Every row comes from one small tree of marks. Brackets hold a mark, then the marks that hang from it, in the order of their numbers. Every link used is in the known rows. Which tree was each row made from?
Known rows:
{K529 {K702 K342 K979}}: [-0.43,-0.35,-1.41,-0.27,-0.37,0.87,0.50,-1.98,-4.23,-0.83,4.68,-1.15,0.78,-0.70,0.28,0.34,-0.65,-0.32,-1.07,-1.06,-1.11,0.31,0.24,1.45,0.60,-0.73,-1.23,-1.47,0.87,-2.18,0.76]
{K342 K30 K200 K699 K979}: [0.68,2.59,0.99,0.13,0.29,-3.15,-3.73,0.96,4.31,-5.23,-4.02,5.05,-1.72,0.14,0.11,-0.56,-1.41,1.49,1.04,3.06,-0.19,2.33,-1.74,-2.52,-1.38,-2.57,-0.01,4.56,-2.55,-1.33,0.13]
{K702 {K342 K200} {K979 K359}}: [-0.86,0.88,-3.67,3.28,2.15,-1.36,-0.04,-1.33,-4.01,-1.53,1.27,-2.03,0.57,0.21,-0.10,0.62,0.81,0.15,-2.36,-1.56,0.27,1.62,-0.75,-0.81,-0.47,-0.48,3.04,-3.17,-0.50,0.23,1.44]
{K41 K359}: [0.70,-0.44,-0.45,2.87,-3.00,2.21,1.63,-0.01,-1.17,1.31,2.82,0.02,0.36,-0.02,0.97,0.04,0.46,-1.40,0.68,-1.13,-0.11,-1.77,-0.61,2.79,0.03,0.76,-1.45,0.23,0.56,-1.63,-1.12]
{K342 K699 K979}: [1.39,0.72,-1.47,-0.76,-1.07,-1.39,-2.30,-1.21,1.90,-2.04,-1.97,1.87,-0.79,-0.54,0.05,-0.36,-0.15,0.11,1.24,-0.27,-0.72,2.07,1.81,2.22,-0.96,-1.44,-1.57,1.00,-0.93,-2.66,-0.06]
{K433 K359}: [0.81,1.04,-2.50,1.99,-4.96,0.70,1.71,0.43,-3.39,2.53,3.18,-0.38,0.12,0.25,-0.38,-0.03,0.24,-1.47,1.09,-1.47,0.00,-2.14,-1.96,-1.85,-0.08,-0.27,-2.32,-0.46,-0.12,-0.63,-1.28]
{K702 K200 K342 {K979 K359}}: [-0.92,0.86,-4.87,6.59,3.46,-1.65,0.82,-1.99,-7.08,-2.00,-0.07,-3.06,2.01,0.32,-0.12,0.79,2.47,0.65,-1.85,-2.85,1.31,1.59,-0.37,-3.01,0.79,0.95,4.12,-5.30,-0.28,-0.06,3.08]
{K359 {K342 K30 K200} K433 K699 K979}: [0.06,-4.32,6.74,-5.21,4.87,-1.92,-1.61,3.33,1.61,6.51,-3.66,1.46,-1.20,1.82,0.82,-1.15,-3.09,1.29,1.72,0.19,0.03,-2.58,0.98,0.17,0.11,0.36,-1.20,3.31,1.58,2.52,0.95]
{K702 K200 {K342 {K979 K359}}}: [-0.93,0.88,-3.41,3.86,1.70,-1.15,0.24,-1.97,-5.12,-1.78,-1.14,-1.87,0.90,-0.09,-0.12,0.03,3.21,0.51,-1.02,-2.62,0.84,1.14,-1.95,-5.14,-0.48,-0.19,2.94,-2.22,-0.54,-0.61,1.69]
{K200 {K342 K30 K699 {K979 K359}} K702}: [-0.35,2.13,1.73,-4.11,1.27,0.33,-0.09,-3.93,3.27,-4.30,-2.99,0.38,0.89,-1.04,-0.65,0.57,1.63,1.35,-1.68,2.06,0.27,2.25,-0.36,3.98,-0.66,0.38,2.52,-0.21,-1.15,0.82,-0.95]
{K702 {K342 K30} K979}: [-1.01,1.09,-2.09,0.99,2.53,-0.30,-0.80,-1.49,-4.72,-1.97,1.36,-0.61,-0.28,-0.25,0.55,0.96,1.63,0.14,-0.81,-1.36,-0.48,0.02,-0.97,3.41,0.29,-1.27,0.87,-4.02,-0.43,-0.58,0.33]
{K359 {K342 K30 {K200 K702} K699} K433 K979}: [-0.34,-0.89,5.32,-4.97,4.95,-2.64,-1.96,1.67,1.57,3.28,-4.15,1.32,-0.92,1.83,0.40,-0.98,-3.59,1.74,1.22,1.46,0.40,-1.69,2.42,0.11,-0.15,-0.01,-0.15,2.45,0.66,2.57,0.10]
{K529 K702}: [0.59,-0.72,-0.86,-0.39,-4.64,2.17,1.11,-0.77,-2.19,-0.06,5.58,0.14,0.73,-1.60,0.14,-0.51,-1.56,-1.05,0.40,-0.12,-1.56,-0.87,-0.84,-1.50,0.41,-0.73,-2.72,1.68,0.58,-2.83,-0.65]
{K979 {K359 K433 {K699 {K342 K30 {K200 K702}}}}}: [0.61,-1.61,1.24,1.14,-0.84,0.03,1.49,1.21,3.49,1.28,-1.81,-0.98,0.11,-1.12,-0.36,0.39,0.29,-0.15,-0.92,0.29,0.50,0.52,0.73,-3.94,-0.15,1.86,2.08,0.90,0.82,1.35,-0.33]
{K702 {K200 {K342 K699}} K979}: [0.00,0.48,-3.58,2.62,2.56,-0.25,-0.50,-1.95,-3.24,-2.63,-0.90,-1.16,2.32,0.74,-0.38,-0.21,-0.11,0.81,-0.56,-0.76,0.18,2.13,0.54,2.57,1.03,0.68,1.45,-3.45,-0.78,-0.23,2.77]
{K200 {K342 K30} {K702 K979}}: [-0.96,0.97,0.13,-4.61,1.64,1.20,0.65,-3.33,-0.49,-3.00,0.49,-1.34,1.84,-0.60,-0.46,0.41,0.15,0.68,-1.31,1.52,-0.64,1.08,-1.86,7.85,0.65,-0.08,1.10,-2.81,-0.77,1.70,-0.55]
{K699 {K342 K30 K979}}: [-0.81,1.27,-0.77,-0.61,-1.96,1.43,-0.45,0.50,4.42,-2.08,0.99,0.07,-1.46,-0.56,-0.13,0.13,2.53,-0.97,0.50,1.23,-0.71,-0.67,-0.30,2.45,-0.37,-2.08,-0.92,-0.30,-0.79,0.17,-2.68]
{K359 K699}: [1.14,-3.07,-0.09,-1.53,-2.81,1.10,0.61,0.67,-1.16,2.24,0.61,0.33,0.16,-1.30,0.25,-0.41,-0.59,-0.83,1.79,-1.53,-1.44,-0.82,-0.04,1.48,-0.05,0.28,-2.39,1.46,0.78,-1.33,0.26]
{K41 {K359 {K342 K699} K433 K979}}: [0.61,-1.71,3.77,-0.03,2.24,0.60,0.19,0.67,0.42,5.19,-1.03,0.22,-0.39,1.94,1.30,-0.20,-0.86,-0.04,0.88,-1.25,0.89,-2.67,3.46,4.12,0.16,1.80,-1.31,0.39,1.93,0.04,-0.41]
{K141 K30}: [0.15,1.23,-2.03,-1.14,-3.33,2.70,1.18,0.83,-2.68,-2.86,4.68,0.11,-0.23,-2.45,0.31,-0.03,0.49,-1.78,-0.48,-0.08,-0.53,-2.04,-0.24,1.48,0.01,0.29,-2.86,-1.32,0.25,-1.40,-1.37]
{K41 {K359 K342 K433}}: [0.06,-0.99,2.53,1.03,0.69,2.42,1.18,0.68,-1.48,4.54,1.70,-0.91,-0.07,1.51,1.31,-0.10,0.14,-0.69,0.78,-2.12,0.46,-1.30,0.81,3.24,0.29,1.26,-1.07,-0.06,1.99,-0.29,-1.43]
{K699 {K342 K30 {K200 K702} K979}}: [-1.23,1.79,0.09,-2.18,-1.00,-0.54,-0.46,0.87,5.27,-3.18,-0.61,0.15,-0.96,0.08,-0.56,-0.24,0.57,-0.20,0.18,2.85,-0.64,0.77,-1.42,1.33,-0.67,-2.28,-0.09,1.25,-1.33,1.76,-1.84]
{K529 {K702 {K200 {K342 K30 K699}} {K979 K359}}}: [0.18,0.59,-0.94,3.58,-0.06,0.65,0.83,-1.89,-2.00,-3.08,2.21,0.15,2.11,-0.51,-0.24,0.24,-0.16,0.73,-1.50,0.80,0.46,1.48,-0.01,-2.70,1.29,1.00,1.41,-0.56,-0.05,-1.71,2.02]
{K979 K359}: [0.76,0.09,-3.55,4.06,-4.32,1.50,1.72,-0.64,-1.61,0.22,3.23,-1.05,0.72,-1.91,-0.25,0.12,1.69,-1.37,-0.45,-1.52,0.11,-0.74,-0.82,-4.13,-0.34,0.54,1.20,-0.48,-0.26,-1.40,-1.14]
{K433 {K359 K342 K699 K979}}: [0.30,-1.61,1.72,-1.41,-1.35,-0.34,1.39,1.38,-2.88,6.83,1.44,-0.19,-0.19,1.81,0.01,-0.16,0.09,-0.54,2.09,-1.79,0.59,-3.91,0.62,1.38,0.20,0.64,-2.84,0.56,1.35,0.89,-0.15]
{K699 {K342 K30 {K200 {K702 {K979 K359}}}}}: [-1.26,1.88,-0.79,0.17,-1.41,0.27,0.91,1.07,3.50,-2.94,0.47,-0.65,-0.22,-0.26,-0.65,0.31,0.54,-0.42,-0.45,2.46,-0.19,-0.02,-0.61,-0.04,-0.12,-0.85,1.24,0.28,-0.89,2.12,-1.56]
{K968 {K699 {K342 {K979 {K359 K433}}}}}: [0.60,1.38,-1.03,-0.92,-2.84,2.29,-0.45,-0.21,3.58,0.94,1.32,-0.04,-1.66,-0.42,-0.40,0.62,0.19,-1.69,-0.89,0.41,0.39,-0.02,0.78,0.09,-0.24,0.55,-1.86,-1.06,-0.26,-0.98,-1.66]
{K529 {K702 {K200 {K342 K699}} {K979 {K359 K433}}}}: [0.42,-0.36,-0.98,3.03,0.67,0.40,0.91,-1.91,-1.85,-1.60,1.68,-0.93,2.28,-0.23,-0.35,-0.01,-0.98,0.66,-1.86,0.15,0.43,1.99,0.85,-2.33,1.26,1.51,1.27,-1.04,0.49,-1.44,2.36]

Which tree is each row?
[0.31,2.58,0.83,-0.50,0.46,-3.16,-1.68,0.61,1.65,-5.22,-3.44,3.52,0.03,-0.08,-0.22,0.11,-3.18,1.60,0.82,3.30,-0.29,1.96,-0.48,-1.03,-0.30,-0.82,0.85,2.85,-1.87,0.31,0.64]  {K342 K30 {K200 {K702 K979}} K699}
[0.42,0.04,0.31,0.75,-3.92,0.85,1.98,1.64,-0.10,2.75,1.03,0.25,-0.61,0.43,-0.35,0.58,1.17,-1.04,1.31,-0.51,0.19,-2.36,-0.56,-0.40,0.08,0.51,-2.16,0.54,0.57,0.42,-1.24]  {K433 {K359 {K699 {K342 K30}}}}
[-0.13,-0.63,3.27,-2.07,-0.38,-1.82,1.10,2.00,-1.88,5.14,0.00,1.01,-0.25,2.10,-0.13,-0.11,-0.87,0.39,1.93,0.14,0.90,-3.33,-1.03,-0.32,0.14,0.29,-1.78,2.11,0.65,2.11,0.01]  {K433 {K359 {K342 K30 {K200 K702}} K699 K979}}
[-0.04,2.53,-0.30,-1.64,-3.17,1.76,-1.32,0.72,3.90,-1.23,1.19,2.00,-2.16,-0.05,-0.33,0.34,-0.40,-1.21,-0.07,2.09,0.01,-0.37,-1.42,-0.47,-0.48,-0.80,-2.19,1.06,-1.34,-0.73,-1.69]  {K968 {K699 {K342 K30 K200 K979}}}
[-1.11,0.67,-1.67,-2.06,-2.84,1.25,1.19,0.89,2.72,-1.05,1.24,-1.91,0.02,-0.21,-0.75,-0.45,-0.59,-1.10,0.16,1.37,-1.20,-0.32,0.26,1.17,-0.60,-1.05,-0.62,0.77,-0.24,1.81,-1.78]  {K699 {K342 {K200 K702}}}
[-0.79,2.52,-2.64,7.25,4.63,-2.42,-0.35,-1.64,-5.13,-4.53,-3.03,0.03,1.09,0.31,0.14,1.46,2.75,1.78,-1.55,-1.32,1.88,1.81,0.89,-4.11,0.63,1.30,5.02,-3.74,-0.74,-0.47,3.07]  {K702 K200 {K342 K30 K699} {K979 K359}}
[-0.28,1.21,-1.34,1.31,0.63,0.62,-0.73,-1.55,-1.25,-3.29,-2.06,0.82,1.04,-0.06,-0.24,-0.57,1.18,0.97,0.13,0.20,0.26,0.82,-1.79,-1.39,0.00,-0.11,1.25,0.03,-1.30,-0.62,0.97]  {K702 {K200 {K342 K30 K699 K979}}}
[-0.93,2.13,-2.24,4.38,4.87,-2.23,-1.26,-1.32,-5.83,-4.29,-3.04,0.44,0.73,0.67,0.35,0.97,1.33,1.76,-0.34,-1.23,0.86,1.46,0.66,-1.03,0.69,0.24,2.80,-3.50,-0.78,-0.57,2.95]  {K702 K200 {K342 K30 K699} K979}
[-0.54,0.56,-1.63,0.34,-1.25,0.15,-0.20,0.94,5.47,-0.83,-0.23,-1.53,-0.86,0.16,-0.65,-0.47,0.70,-0.84,-0.92,1.11,-0.22,1.21,0.15,-0.92,-1.03,-1.29,0.56,0.55,-0.55,1.19,-1.35]  {K699 {K342 K200 {K979 {K359 K433}}}}
[0.50,-5.58,5.01,-5.73,3.92,-0.67,-0.64,1.87,-0.21,8.77,-2.25,-0.80,-0.61,1.35,0.76,-1.06,-2.15,0.37,1.79,-2.03,-0.32,-2.71,3.49,3.71,0.40,1.11,-2.34,0.87,2.73,1.60,0.84]  {K359 K342 K433 K699 K979}
[0.17,-1.10,-0.19,-2.50,0.40,2.30,-0.12,-2.53,2.33,0.24,-0.26,-1.35,0.44,-0.62,-0.29,-0.41,1.79,-0.10,-1.74,-0.75,-0.33,1.22,-1.12,3.31,-0.83,0.11,0.75,-0.92,-0.08,-0.05,-0.60]  {K200 {K342 {K979 {K359 K433 K699}}}}
[0.32,-0.58,-0.29,-1.20,0.76,-1.59,1.37,-0.78,0.58,-0.63,-0.67,-2.06,1.38,-0.79,-0.45,0.80,-0.59,0.10,-0.51,0.61,-0.01,1.78,0.97,3.26,1.01,0.95,1.23,-2.57,0.25,1.51,0.31]  {K200 {K702 {K979 {K359 K433 {K699 {K342 K30}}}}}}
[-0.85,1.17,0.48,-1.37,-0.26,1.25,-0.77,0.85,-2.28,1.04,1.08,0.89,-0.35,1.16,0.18,-0.93,-0.90,0.15,1.71,-0.97,-0.56,0.01,1.27,-0.37,-0.93,-1.01,-1.01,2.82,0.38,-0.37,-0.89]  {K359 {K342 K200 K699}}
[0.40,-2.51,3.08,0.65,-0.73,0.32,1.13,1.81,3.60,2.65,-0.64,1.15,-0.59,0.82,1.00,0.13,-0.18,-0.51,0.94,0.90,0.32,-3.42,1.27,4.01,0.09,1.48,-1.37,1.93,0.93,0.53,-0.10]  {K41 {K359 {K699 {K342 K30 K200}} K979}}
[0.63,-1.04,-2.27,6.15,2.81,-2.17,0.55,0.73,-1.35,-0.55,-2.01,-1.58,1.79,0.36,-0.25,0.47,0.49,0.60,-0.72,-0.65,1.38,2.03,0.53,-2.80,1.73,1.84,3.06,-3.19,0.01,0.66,3.13]  {K702 K200 {K979 {K359 K433 {K699 {K342 K30}}}}}
[-0.09,-1.44,1.92,-3.24,-0.84,-0.57,-0.06,1.49,4.22,-0.41,-1.97,0.70,-0.75,-0.39,-0.19,-0.10,0.05,0.08,1.02,1.42,-0.96,0.60,-0.17,2.06,-0.39,-0.66,-1.01,2.38,0.09,0.99,-0.31]  {K359 {K699 {K342 K30 {K200 K702} K979}}}
[0.17,1.89,-1.31,-2.06,-3.44,1.88,-0.93,0.35,3.50,-0.22,1.80,0.81,-1.77,0.08,-0.50,0.10,-0.81,-1.58,-0.28,1.21,-0.18,0.05,-0.57,0.38,-0.64,-0.60,-2.67,0.49,-0.91,-0.82,-1.40]  {K968 {K699 {K342 K200 K979}}}
[-0.78,1.61,-1.02,1.15,-2.09,1.29,0.19,0.35,4.81,-2.22,0.96,-0.21,-1.24,-0.83,-0.28,0.44,3.48,-0.96,-0.22,1.19,0.08,-0.47,-0.18,0.32,-0.44,-1.35,0.66,-0.48,-0.86,0.25,-2.58]  {K699 {K342 K30 {K979 K359}}}
[-0.26,0.11,-2.88,0.84,-0.06,1.16,0.10,-1.83,-2.48,-1.50,0.04,-1.21,1.70,0.01,-0.40,-1.03,1.06,0.16,-0.06,-0.88,-0.12,0.73,-2.60,-0.72,0.09,-0.31,0.68,-1.06,-0.95,-0.34,0.99]  {K702 {K200 {K342 K979}}}
[0.44,-1.57,0.55,0.61,-0.67,1.24,1.08,-1.43,-0.87,-0.32,1.32,-0.58,1.70,-0.70,-0.20,-0.58,-0.62,0.42,-1.14,0.03,-0.12,1.11,-0.95,-3.82,0.69,0.93,0.06,1.23,0.78,-1.50,1.57]  {K529 {K702 {K200 {K342 {K979 {K359 K433 K699}}}}}}
[0.09,-0.56,2.10,-2.34,1.99,1.60,-0.92,0.55,-1.59,3.99,-0.71,-0.50,-0.63,0.95,0.54,-0.64,-1.08,0.12,1.34,-2.22,-0.31,0.16,3.45,0.97,-0.20,0.33,-1.17,0.48,1.87,-0.19,-1.14]  {K359 {K342 K699} K433}
[-0.29,0.54,2.27,-0.49,-0.20,-0.99,1.18,1.77,-2.84,3.40,0.58,0.64,0.13,2.05,-0.20,0.30,-0.24,0.38,1.57,-0.46,0.74,-0.73,-1.68,-0.15,0.35,0.13,-1.25,1.31,0.65,1.55,0.00]  {K433 {K359 {K342 K30 {K200 {K702 K979}}} K699}}
[-0.64,0.74,-0.37,2.25,0.11,-0.10,0.41,-1.16,-2.68,-2.57,3.68,0.20,0.49,-0.67,0.14,0.65,-0.30,0.38,-1.90,0.49,-0.17,0.78,-1.33,-3.12,0.30,-0.62,1.14,0.01,0.06,-1.44,0.92]  {K529 {K702 {K342 K30 K200} {K979 K359}}}
[-0.21,2.51,-0.47,-1.82,-2.64,1.57,-0.36,0.54,2.54,-1.31,1.62,1.21,-1.22,-0.09,-0.46,0.67,-1.31,-1.05,-0.40,2.33,0.08,-0.35,-0.76,0.68,0.15,0.08,-1.71,-0.12,-0.96,0.07,-1.28]  {K968 {K699 {K342 K30 {K200 {K702 K979}}}}}
[0.14,-0.50,-0.50,2.30,-0.54,1.80,1.26,0.00,-1.85,3.44,2.18,-1.97,0.29,-0.37,0.04,-0.05,1.44,-0.75,-0.36,-2.44,0.68,-0.25,0.71,-3.73,-0.12,1.06,1.59,-0.68,1.17,-0.02,-1.27]  {K979 {K359 K342 K433}}
[-1.28,1.51,-0.74,-0.08,-2.90,1.85,0.26,1.94,3.57,-2.11,1.24,0.44,-1.16,-0.31,-0.27,-0.28,0.55,-0.94,0.49,1.93,-0.86,-1.50,-1.20,-0.82,-0.64,-1.66,-0.38,1.66,-0.92,1.12,-2.38]  {K699 {K342 K30 K200}}
[2.09,-6.05,2.67,-4.27,1.43,-1.91,-0.68,1.54,2.00,6.21,-3.24,-0.20,-0.55,-0.39,0.45,-0.93,-3.50,-0.10,1.17,-0.81,-0.89,-2.49,2.30,2.03,0.32,1.26,-2.52,0.67,1.47,0.58,1.50]  {K359 K433 K699 K979}
[1.59,-2.62,-0.25,2.11,-1.61,0.50,1.27,0.43,0.51,2.86,-0.50,-0.98,0.34,-1.53,-0.05,0.11,0.32,-0.66,-0.50,-1.73,0.23,0.24,0.62,-4.08,-0.08,1.99,1.17,0.18,1.03,-0.55,0.18]  {K979 {K359 K433 K699}}
[1.00,2.04,0.73,0.13,-0.36,-1.65,-2.94,-0.44,2.92,-4.08,-2.80,4.21,-1.53,-0.81,0.37,0.13,0.75,0.84,1.37,1.42,-0.23,1.22,0.01,0.44,-0.69,-1.87,-0.69,1.86,-1.72,-2.42,-0.70]  {K342 K30 K699 K979}
[-1.26,1.75,-1.92,4.53,2.23,-1.20,-0.18,-1.46,-4.40,-3.27,-1.78,-0.30,0.26,-0.26,0.14,0.40,3.79,1.01,-0.84,-1.38,1.22,0.54,-3.20,-6.32,-0.29,-0.51,3.58,-1.55,-1.11,-0.44,1.25]  {K702 K200 {K342 K30 {K979 K359}}}
[1.17,1.61,-1.51,2.18,-0.72,-3.02,-2.23,-0.08,3.78,-3.46,-2.97,2.38,-0.57,-0.05,-0.46,-0.57,-0.97,0.76,-0.30,1.22,0.34,3.42,0.27,-4.15,-1.75,-1.12,1.35,3.36,-1.84,-1.40,0.91]  {K342 K200 K699 {K979 K359}}
[0.51,-1.20,-0.12,2.22,2.55,-1.26,-0.28,0.79,-1.23,1.50,0.16,-0.70,0.58,0.56,0.12,0.30,-0.27,0.31,-0.46,-0.93,0.56,1.71,0.57,0.62,0.81,0.57,1.39,-1.65,0.45,0.42,1.30]  {K702 {K979 {K359 {K342 K30 K200} K433 K699}}}
[0.24,-4.72,6.54,-5.29,4.42,-0.76,-1.04,2.34,0.63,7.32,-2.75,0.78,-1.16,1.14,1.03,-0.71,-1.65,0.87,1.94,-0.82,0.05,-3.34,2.27,2.27,0.58,0.88,-1.80,1.58,2.21,1.75,0.37]  {K359 {K342 K30} K433 K699 K979}
[-0.61,1.45,-0.60,-2.27,2.13,-1.74,0.06,-2.43,-3.01,-2.83,-1.15,-0.90,0.86,-0.60,-0.07,1.05,-0.25,0.87,-0.28,-0.08,-0.46,1.44,0.89,4.44,0.28,-0.12,0.97,-2.76,-0.28,0.45,0.35]  {K200 {K702 {K342 K30 K699} K979}}
[0.75,-1.12,-1.21,2.62,1.27,-1.35,-0.05,0.85,1.41,0.16,-0.35,-0.86,0.36,-0.10,-0.11,0.50,-0.35,-0.06,-0.98,0.00,0.32,1.67,0.87,0.75,0.75,0.65,1.45,-2.02,0.05,0.52,1.12]  {K702 {K979 {K359 K433 {K699 {K342 K30 K200}}}}}
[-1.05,-1.16,1.20,-4.59,1.12,-1.00,-0.06,0.55,-2.13,3.79,1.47,-0.84,0.50,1.41,0.06,-1.40,-2.17,0.07,1.50,-0.05,-0.41,-2.81,0.31,2.10,-0.21,-1.10,-1.37,1.61,0.31,1.98,-0.23]  {K359 {K342 {K200 K702}} K979}
[0.23,2.22,0.18,-0.56,-2.28,1.39,-1.13,0.80,4.74,-0.74,0.42,1.48,-2.11,-0.12,-0.39,0.50,-0.43,-1.03,-0.92,2.07,0.62,0.09,-1.04,-2.35,-0.47,0.06,-1.03,0.67,-1.06,-0.34,-1.54]  {K968 {K699 {K342 K30 K200 {K979 {K359 K433}}}}}
[-0.70,0.27,0.45,-0.48,-2.35,2.19,0.79,-1.42,-3.40,-1.42,4.45,0.44,-0.19,-1.54,0.46,0.23,0.17,-0.29,-0.42,-0.37,-1.10,-1.42,-1.36,-2.34,-0.01,-0.90,-1.10,1.21,0.62,-2.33,-0.77]  {K529 {K702 {K342 K30}}}
[0.50,-2.86,3.84,-4.27,1.98,-1.24,-0.79,2.22,5.91,1.63,-4.79,0.09,-1.19,0.12,-0.06,-0.33,-1.78,0.54,0.27,1.28,-0.71,1.50,0.65,1.30,-0.16,0.17,-0.77,1.85,0.88,1.94,0.18]  {K359 K433 {K699 {K342 K30 {K200 K702} K979}}}
